Each row was made from one walk, in order. Every step used is in the known rows, and no mark comes twice. Write each row's walk.
Known rows
M V Q A: [-7,-29,42,-2,-11,-5,30,46,-38,5,-17,-4,32,23,-24,16,52,-23,1,-3,16,-5]
Q A C V M: [4,16,29,19,0,12,23,12,-21,-19,15,-7,-23,53,-49,30,27,-8,3,3,-41,19]
Q V M A: [-22,4,9,10,-46,18,50,9,-3,-14,-15,0,19,50,-32,31,-5,-7,5,-4,-18,-21]
V Q: [-14,2,11,-19,-16,42,31,50,-19,-12,4,7,17,8,-26,20,15,-15,24,3,15,-4]
M A Q V: [-50,-17,-7,15,-1,-11,23,-4,0,12,-21,-12,18,5,-40,19,-4,22,8,-10,-3,6]
M A: [-7,13,-6,-15,-41,-2,36,4,2,-19,-8,4,18,19,6,9,2,-4,2,2,-17,-25]
P M V Q A C: [-20,-2,50,-10,-16,-34,28,43,-17,-4,-22,-11,0,38,-5,28,68,-27,4,3,-22,22]
A Q: [-33,-14,4,8,28,4,-7,-7,10,-14,19,-17,1,-37,-21,31,-31,24,14,-7,-9,19]
V M: [-3,-5,27,22,-7,37,13,9,-1,-14,9,-7,-3,29,-33,38,-24,-8,3,-10,-8,4]
C A Q: [-56,-2,0,7,27,16,-18,3,18,-6,12,-18,11,-37,-38,42,-34,51,-1,6,-5,16]
C V: [18,22,-19,1,17,-8,4,0,-25,-7,28,10,-17,4,-36,-17,40,-1,4,5,-23,6]
A Q V: [-50,-24,-2,21,20,-10,4,-8,0,21,-16,-14,9,-5,-45,15,-4,25,10,-11,4,21]
Q V M A C: [-37,26,18,-11,-38,-12,45,10,5,-14,-23,-2,-15,72,0,40,13,-10,3,5,-51,6]
Q A C V: [13,30,2,-4,7,-33,14,4,-29,-6,8,0,-29,35,-21,-11,71,1,3,13,-47,21]
M V C A Q: [-75,1,4,2,34,24,-25,-1,10,-4,13,8,-3,-54,-41,45,-32,46,-4,-17,-12,9]
P M V Q A: [2,-33,52,8,-12,-13,27,55,-36,0,-14,-12,36,11,-34,15,65,-31,6,-5,19,-2]
A Q V C: [-52,4,10,10,12,30,-5,-18,0,5,-21,25,-24,-44,-26,-2,-2,43,9,-34,-7,10]
Q A C: [-9,8,34,-7,-14,-40,14,8,-6,0,-34,-16,-16,46,23,11,45,3,-4,13,-34,24]

Which walk is each row?
[-50,31,-1,-6,-4,46,-21,3,10,10,-15,26,-8,-32,-20,8,-7,55,-16,-4,0,-8] : V C A
[-30,2,6,11,2,16,23,0,4,-39,28,-15,5,-7,-48,49,-26,20,18,-7,-33,4] : C V M A Q
[-49,-16,24,38,6,38,10,7,2,5,-5,-15,8,25,-71,53,-27,21,1,-11,-4,14] : C A Q V M
[-49,5,19,15,-3,22,7,-10,2,-8,-19,21,-14,-47,-33,-2,12,36,13,-35,-11,5] : P M A Q V C
[-15,10,39,-16,-21,-19,30,33,-15,-5,-33,-12,-8,50,10,21,53,-2,8,14,-27,22] : V Q A C
[-14,-31,24,10,17,-41,-4,24,-12,6,24,8,11,-20,-35,22,30,-66,-9,-30,4,-9] : P M V
[3,39,-12,-11,13,-24,9,2,-20,-9,21,10,-38,28,-22,-5,52,-5,4,12,-51,19] : A C V
[-17,27,25,-15,-40,-38,34,17,10,-22,-14,-7,-11,32,14,22,37,-17,8,10,-46,8] : P M A C
[-57,15,10,0,7,27,-24,15,5,10,-3,31,-3,-40,-38,18,10,20,-21,-16,2,-12] : P M V C A
[2,22,1,2,-38,19,47,10,-11,-34,13,5,6,40,-36,25,7,-11,7,1,-33,-23] : C V M A
[-1,46,-15,-19,-8,-24,29,4,-18,-18,16,11,-29,38,-19,-1,52,-7,7,13,-57,7] : M A C V
[-24,2,40,-19,-13,-29,28,36,-21,0,-26,-4,-6,52,4,31,53,-23,1,7,-28,15] : M V Q A C
[-38,11,7,5,-1,29,0,-16,-5,10,-29,32,-24,-27,-15,-19,13,30,3,-31,-4,0] : Q V C
[-63,19,1,-10,9,33,-21,8,1,16,-7,37,-7,-26,-28,20,-3,28,-22,-13,-1,-15] : M V C A
[-65,9,5,4,26,33,-23,-6,16,-9,10,0,-3,-56,-36,36,-35,63,2,-8,-9,13] : V C A Q
